Every row comes from one small tree of marks. The marks that hang from a mark follow it in brackets, in the order of their numbers. Every link used is in the known rows. Which tree was each row made from?
Known rows
Q_217{Q_251}: [-0.899 -0.173  2.240 -1.882  3.127 -0.041 -0.398  2.120  0.170  1.796
  0.332 -2.198  0.835 -0.415  1.316  1.065 -1.182 -1.652 -0.110 -1.146
  0.613  1.327 -0.742  1.102]
Q_432{Q_435{Q_993} Q_975}: [-5.721  0.051  1.103  2.747  0.301  1.221 -2.900  1.123 -1.204 -0.752
  0.575 -0.556  1.400 -0.664  3.303 -1.140  0.606 -2.782 -0.998 -4.729
 -0.152  1.517  1.198 -5.200]
Q_820{Q_217{Q_975} Q_898}: [-3.959 -3.501  0.569 -0.832  2.519 -1.089  1.078 -0.068  2.340 -2.768
 -1.994  3.481  2.647  2.621 -2.840  1.744 -1.990 -0.880  0.363  1.951
 -1.544 -1.044 -1.674 -2.313]
Q_975{Q_217{Q_130 Q_251}}: [-3.265  0.393 -0.303 -0.447  5.318  0.824  1.364 -1.294 -0.321  0.348
 -1.444 -1.050  2.230  0.743  1.651  1.854  2.034 -3.278 -2.676 -3.069
 -0.681 -1.224  0.596  1.921]
Q_686{Q_130{Q_217{Q_975}}}: [-2.676  1.222 -0.319  0.912  0.149  0.607  2.041 -2.097 -0.436  0.274
 -3.051  2.420 -0.378 -0.543 -1.076 -0.395  3.608 -3.522 -2.806  0.620
 -4.082  0.183 -2.394 -0.336]
Q_686{Q_130{Q_217{Q_251 Q_975}}}: [-3.261  1.063  0.957 -0.367  2.158  0.841  1.761 -0.879 -0.297  1.392
 -2.752  1.023  0.235 -0.848 -0.295  0.002  2.778 -4.665 -2.952 -0.127
 -3.754  1.010 -2.873  0.350]
Q_820{Q_217{Q_130 Q_975} Q_898}: [-5.251 -2.675 -0.178  0.574  3.581  1.019  2.471 -0.739  3.189 -3.524
 -2.773  2.339  2.238  1.843 -3.064  3.411 -0.694 -3.043 -0.792  1.021
 -3.437 -2.338 -1.315 -1.843]
Q_432{Q_435{Q_993}}: [-4.226 -0.166 -0.279  2.356 -0.115  2.603 -3.422 -1.107  0.110 -1.909
  0.420  0.182  0.128  0.248  2.647 -2.333 -1.357 -1.577  0.360 -2.090
  1.538  0.387  1.836 -2.660]
Q_820{Q_217{Q_130 Q_251 Q_975} Q_898}: [-5.885 -2.647  1.710 -0.860  6.036  1.026  2.279  1.007  3.339 -2.129
 -2.404  0.716  2.943  1.394 -2.127  4.246 -1.693 -4.280 -0.830  0.038
 -2.771 -1.215 -1.720 -0.876]
Q_130{Q_217{Q_251 Q_975} Q_558}: [-4.424  0.131  1.177 -4.938 -0.985  2.248  0.796  0.756  2.684  6.067
 -2.801 -2.181 -2.726  0.207  1.015  1.012  3.004 -0.758  1.390 -3.459
 -1.107 -3.083 -3.080  2.087]
Q_435{Q_993}: [-2.475  1.013 -1.759  1.348  1.517  0.092 -1.928 -1.586  0.841 -1.721
 -0.275  1.957 -0.800  1.236  1.471 -1.044  0.303 -1.575  0.115 -0.420
  0.206 -0.785  1.657 -1.271]
Q_217{Q_130 Q_251 Q_820{Q_898} Q_975}: [-5.591 -2.427  0.500 -2.492  6.435  1.975  3.728  2.444  3.316  1.075
 -1.178 -2.042  0.133  2.186 -2.272  5.449  3.942 -5.811 -0.918 -0.143
 -6.119 -0.350 -3.554  2.281]
Q_820{Q_217}: [-1.836  0.184  0.806  0.136  1.552 -0.781  0.386 -1.121  1.733 -1.321
  0.662  1.723  1.706  0.660 -1.808  1.728 -2.149 -0.947 -0.386 -0.600
  0.579 -2.810 -1.543 -2.027]
Q_217{Q_130 Q_251 Q_820 Q_975}: [-5.122 -1.060  0.604 -1.439  6.241  2.937  3.853  2.661  2.581  2.946
  0.447 -2.968 -1.564  1.245 -1.499  5.221  5.121 -6.156 -1.558 -1.240
 -5.596 -1.025 -4.800  1.424]
Q_130{Q_217{Q_251 Q_820} Q_558}: [-3.506  2.199  0.700 -6.788 -0.868  0.762  1.243 -0.972  4.113  6.313
 -1.375 -3.089 -1.631  0.607 -0.651  3.215  3.751 -1.769  1.335 -4.967
 -0.998 -5.523 -3.437  4.718]
Q_975{Q_217}: [-1.516 -0.135 -1.229 -0.319  1.666 -1.286  0.155 -2.313 -1.505 -0.503
 -0.837  1.744  1.905  1.945  0.918 -0.663  1.732  0.114 -1.473 -1.377
  0.731 -1.238  0.755  0.384]
Q_993{Q_435}: [-0.360  2.025 -1.511 -1.228 -0.780  0.552 -0.179 -1.485  0.787 -1.262
  0.873 -1.044  0.352  0.727  1.225  1.380  1.278  1.498 -3.106  0.481
  1.078 -1.098 -1.206 -1.876]
Q_975{Q_217{Q_820}}: [-1.840  0.115 -1.834 -1.697  2.369 -2.038  1.282 -2.594 -0.342  0.625
  0.531  1.456  1.674  3.245 -1.069  1.324  3.925 -1.236 -1.489 -1.738
 -0.715 -2.714 -1.042  1.591]
Q_820{Q_217{Q_251}}: [-2.511 -0.050  2.748 -1.352  3.957 -0.863  0.135  0.535  1.850  0.101
  0.930 -0.066  2.247  0.314 -0.763  2.536 -3.092 -2.136 -0.642 -1.533
  1.144 -1.604 -2.087 -1.283]
Q_686{Q_130{Q_217}}: [-1.434  2.624 -0.381  0.619 -0.350  0.080  1.447 -3.175 -0.329 -0.483
 -2.768  1.985  0.911 -1.134 -0.952 -0.247  2.256 -3.005 -2.910 -0.268
 -2.885 -0.537 -1.100  0.816]
Q_975{Q_217{Q_130{Q_558} Q_820}}: [-3.589  0.899 -2.559 -1.573  1.893  1.232  3.704 -3.788  1.768  1.197
 -1.377 -0.523  0.052  2.713 -1.592  3.044  5.337 -2.094 -1.938 -3.724
 -1.627 -5.620 -2.094  2.901]

Write each row's tree
[-3.208  0.968  0.038  0.249  1.246  2.512  2.627 -2.302  3.734 -0.561
 -1.211 -0.274  0.134  0.301 -2.369  3.708 -0.682 -1.815 -0.852 -2.552
 -0.305 -5.472 -2.372 -0.679]
Q_820{Q_217{Q_130{Q_558}}}
[-4.609 -1.105  1.606 -2.535  4.086  1.385  2.460 -0.981  4.690 -1.460
 -3.135 -1.099  3.054  0.968 -2.112  4.716 -3.152 -2.584 -0.128 -2.394
 -0.361 -3.686 -1.376  1.285]
Q_820{Q_217{Q_130{Q_558} Q_251} Q_898}
[-4.211  0.706 -0.810 -3.043  4.373  1.346  3.253 -2.052  1.808  2.754
 -1.025 -2.391  0.649  2.328 -0.543  3.948  4.385 -3.481 -2.002 -4.887
 -1.136 -4.474 -2.446  3.735]
Q_975{Q_217{Q_130{Q_558} Q_251 Q_820}}
[-5.310 -0.938  1.895  0.342  5.563  2.170  2.294  1.255  2.618  0.159
 -0.380 -0.379  0.613  0.556 -1.143  3.859 -0.250 -4.779 -1.605 -1.037
 -2.317 -1.965 -3.379 -2.050]
Q_820{Q_217{Q_130 Q_251 Q_975}}
[-2.871  1.841  1.167 -5.439 -1.577  1.420  0.031 -0.729  3.112  5.230
 -2.721 -2.762 -1.350 -0.675  1.185  1.121  1.494 -0.427  1.333 -4.578
  0.525 -3.995 -1.444  3.540]
Q_130{Q_217{Q_251} Q_558}
[-6.891 -0.022 -0.110  2.553  1.602  0.120 -2.836 -0.680 -2.317 -0.830
 -0.008  0.818  2.959  0.987  3.886 -1.765  2.070 -2.543 -2.251 -5.820
  0.305  0.463  1.822 -4.913]
Q_432{Q_435{Q_993} Q_975{Q_217}}
[-2.976  2.758  0.580 -3.277  0.305  1.115  3.308 -2.654  2.176  3.220
 -2.688 -0.993 -0.544 -0.024 -2.084  2.075  3.449 -3.713 -1.981 -2.995
 -2.562 -2.887 -4.467  3.247]
Q_686{Q_130{Q_217{Q_251 Q_820} Q_558}}
[-3.520 -0.225 -2.726 -1.121  3.711 -0.598  2.667 -3.382  1.105 -1.762
 -1.847  1.053  2.733  3.184 -1.937  3.093  4.391 -2.997 -2.116 -1.759
 -3.001 -3.548  0.130  2.916]
Q_975{Q_217{Q_130 Q_820{Q_898}}}
[-5.531 -0.931  0.435 -3.017  4.223  4.334  4.941  2.010  3.998  4.886
 -0.583 -4.251 -3.170  1.637 -1.922  5.327  5.286 -4.698 -0.481 -2.928
 -4.395 -2.894 -6.183  2.544]
Q_217{Q_130{Q_558} Q_251 Q_820 Q_975}
[-5.630 -1.044  1.844 -0.889  4.263  3.442  3.189  0.718  3.714  1.602
 -1.272 -1.441 -0.768  0.845 -1.378  4.172 -0.136 -3.472 -0.844 -2.358
 -1.300 -3.524 -4.596 -1.335]
Q_820{Q_217{Q_130{Q_558} Q_251 Q_975}}
[-2.959  2.099  0.875 -4.989  1.745 -1.199 -0.164 -0.156  2.339  3.822
  0.260 -1.348  0.637  0.204 -0.339  2.891  3.572 -3.667  0.199 -3.036
 -2.437 -3.289 -1.607  3.625]
Q_130{Q_217{Q_251 Q_820}}
[-4.018  0.676  1.905 -1.203  3.579  2.428  2.403 -0.687  4.003  0.924
 -0.947 -2.210  0.738  0.020 -1.251  4.402 -1.820 -3.106 -0.961 -3.557
  0.306 -4.372 -2.995  0.237]
Q_820{Q_217{Q_130{Q_558} Q_251}}
[-4.134 -0.457 -0.891 -2.695  6.293 -0.559  2.505 -1.742  1.285 -0.352
 -1.412 -0.643  3.387  2.685 -0.903  3.875  3.468 -4.198 -2.228 -2.740
 -2.592 -2.471 -0.430  3.647]
Q_975{Q_217{Q_130 Q_251 Q_820{Q_898}}}
[-4.232 -0.675 -1.171 -3.955 -0.136 -1.068  0.713 -0.692  2.468  1.790
 -1.806  1.787 -0.074  2.094 -2.103  2.115  5.113 -2.465  0.815 -0.150
 -4.857 -2.891 -1.743  2.020]
Q_130{Q_217{Q_820{Q_898} Q_975}}
[-2.153  2.407  1.063 -0.704  1.634  0.049  1.198 -1.872 -0.143  0.615
 -2.474  0.535  1.337 -1.450 -0.067  0.322  1.644 -4.158 -2.922 -1.113
 -2.374  0.420 -1.462  1.428]
Q_686{Q_130{Q_217{Q_251}}}
[-7.513 -0.115  1.246  1.340  3.754  0.089 -2.990  0.546 -2.134  0.204
  0.198 -0.499  3.368  0.656  4.790 -1.183  1.310 -3.578 -2.336 -6.685
  0.777  1.351  1.490 -4.283]
Q_432{Q_435{Q_993} Q_975{Q_217{Q_251}}}
[-3.574 -0.927  0.096  0.180  2.934  0.232  1.731 -2.137  3.434 -4.347
 -2.488  1.816  3.699  0.947 -3.047  3.816 -2.354 -2.499 -0.873 -0.228
 -1.893 -3.205  0.218 -0.368]
Q_820{Q_217{Q_130} Q_898}
[-4.977 -0.667  0.536 -5.407  2.438 -1.043  0.508  1.122  2.735  3.283
 -1.511 -0.034  0.587  1.689 -1.159  2.780  4.123 -3.827  0.514 -1.112
 -4.420 -1.823 -2.278  2.797]
Q_130{Q_217{Q_251 Q_820{Q_898} Q_975}}
[-3.763  0.717  1.942 -0.031  5.091  1.206  1.563 -0.266  2.729 -0.572
  0.058 -1.042  1.999 -0.325 -0.975  4.293 -1.881 -4.233 -1.715 -2.287
 -0.681 -2.904 -1.723 -0.640]
Q_820{Q_217{Q_130 Q_251}}
[-5.010  0.476  0.711 -6.464 -0.173  1.501  1.984  0.549  3.798  6.995
 -1.474 -2.469 -2.947  1.538 -0.901  2.934  5.238 -2.173  1.445 -3.918
 -2.623 -4.782 -5.024  3.224]
Q_130{Q_217{Q_251 Q_820 Q_975} Q_558}
[-2.032 -1.237  1.447 -4.823  4.351 -1.814  1.133  1.661  2.162  1.118
  0.231 -1.569  2.403  1.987 -1.881  3.462  0.535 -2.860  0.436 -0.688
 -2.000  0.048 -1.824  3.353]
Q_217{Q_251 Q_820{Q_898}}
[-4.016  0.705 -1.120 -3.178 -0.437 -0.337  0.700 -0.528  1.888  3.087
 -0.295  1.005 -1.606  1.324 -1.434  2.011  6.053 -2.770  0.206 -0.875
 -4.575 -3.486 -2.799  1.272]
Q_130{Q_217{Q_820 Q_975}}
[-4.930 -0.857  0.003  0.642  1.673  3.182  3.443 -0.861  3.466  0.318
 -1.694  0.207 -1.155  1.209 -2.481  3.441  0.773 -2.267 -0.722 -1.492
 -1.914 -4.646 -4.131 -2.137]
Q_820{Q_217{Q_130{Q_558} Q_975}}
[-3.826  0.744 -0.753 -1.750  6.026  0.075  2.394 -1.539  0.714  1.266
 -0.129 -1.370  1.952  2.070 -0.236  3.711  4.295 -4.395 -2.750 -3.607
 -2.073 -2.955 -1.271  3.031]
Q_975{Q_217{Q_130 Q_251 Q_820}}
[-3.372 -0.027  1.496 -0.938  3.683 -2.415  0.496  1.771 -2.220  2.119
 -0.261 -0.756  3.408  0.419  2.156  1.241  2.535 -2.187 -2.834 -4.530
 -0.766  0.896 -0.566 -1.689]
Q_432{Q_975{Q_217{Q_251}}}
[-3.658  1.443 -0.963 -1.861 -1.109  1.812  4.084 -2.993  1.889  2.853
 -3.046  0.822 -1.953  0.883 -2.963  1.293  5.437 -3.032 -1.919 -1.262
 -4.182 -2.853 -5.366  1.409]
Q_686{Q_130{Q_217{Q_820 Q_975} Q_558}}
[-2.937  0.688 -2.187 -0.280  1.236  1.901  2.432 -3.480  0.644  0.421
 -2.651 -0.329  0.231  1.549  0.343  1.087  3.120 -0.784 -1.677 -3.485
 -0.120 -4.009 -0.068  1.792]
Q_975{Q_217{Q_130{Q_558}}}
[-3.147  1.159 -1.219 -6.213 -2.955  0.057  1.374 -2.845  4.373  3.364
 -3.073 -0.553 -0.605  1.780 -2.334  2.580  3.661 -0.146  2.041 -3.141
 -1.770 -6.139 -1.992  4.616]
Q_130{Q_217{Q_820{Q_898}} Q_558}
[-5.530 -1.039  2.735  0.210  2.517  0.104 -1.424  1.973 -2.885  1.534
  0.537 -2.166  4.059 -0.376  3.631 -0.322  1.020 -2.561 -2.448 -6.400
  0.565  1.886  0.019 -3.302]
Q_432{Q_435 Q_975{Q_217{Q_251}}}
[-4.580 -0.788  0.025  1.843  3.071  1.993  2.555 -0.365  2.408 -1.351
 -0.534  1.373  0.086  0.933 -2.182  3.337  0.610 -3.390 -1.591 -0.236
 -2.799 -3.131 -2.854 -2.919]
Q_820{Q_217{Q_130 Q_975}}
[-3.169 -3.184 -0.877 -2.515  1.804 -0.633  2.372  1.290  1.768  0.238
 -0.480  1.418 -0.045  3.420 -3.458  2.249  3.546 -1.684  0.689  1.955
 -4.421 -0.182 -3.169  0.444]
Q_217{Q_820{Q_898} Q_975}
[-3.753  0.321 -0.573 -3.596 -3.424  2.114  1.015 -0.997  2.656  4.710
 -3.188 -0.320 -3.333  0.585 -0.004  0.110  3.960  0.408  1.442 -2.585
 -1.483 -4.064 -2.403  1.142]
Q_130{Q_217{Q_975} Q_558}
[-2.993 -1.151 -0.132 -4.011  5.152 -2.622  1.064 -1.082  0.303  0.536
 -0.520  0.441  3.720  3.487 -0.779  2.193  2.140 -2.116 -1.061 -1.915
 -0.725 -1.098 -0.610  3.230]
Q_975{Q_217{Q_251 Q_820{Q_898}}}
[-1.889  2.501 -0.360 -0.898 -2.187  1.557  2.519 -3.862  1.117  1.418
 -3.856  0.648 -0.827 -0.768 -1.380 -0.047  2.283 -1.742 -1.872 -1.772
 -1.595 -2.341 -2.443  1.581]
Q_686{Q_130{Q_217 Q_558}}
[-3.080 -1.863  2.532 -2.562  4.341 -1.964  0.147  0.420  2.653 -2.250
 -1.174  1.054  4.619  1.504 -1.765  2.807 -4.567 -1.759  0.210 -0.280
  0.413 -0.947 -0.533 -0.094]
Q_820{Q_217{Q_251} Q_898}
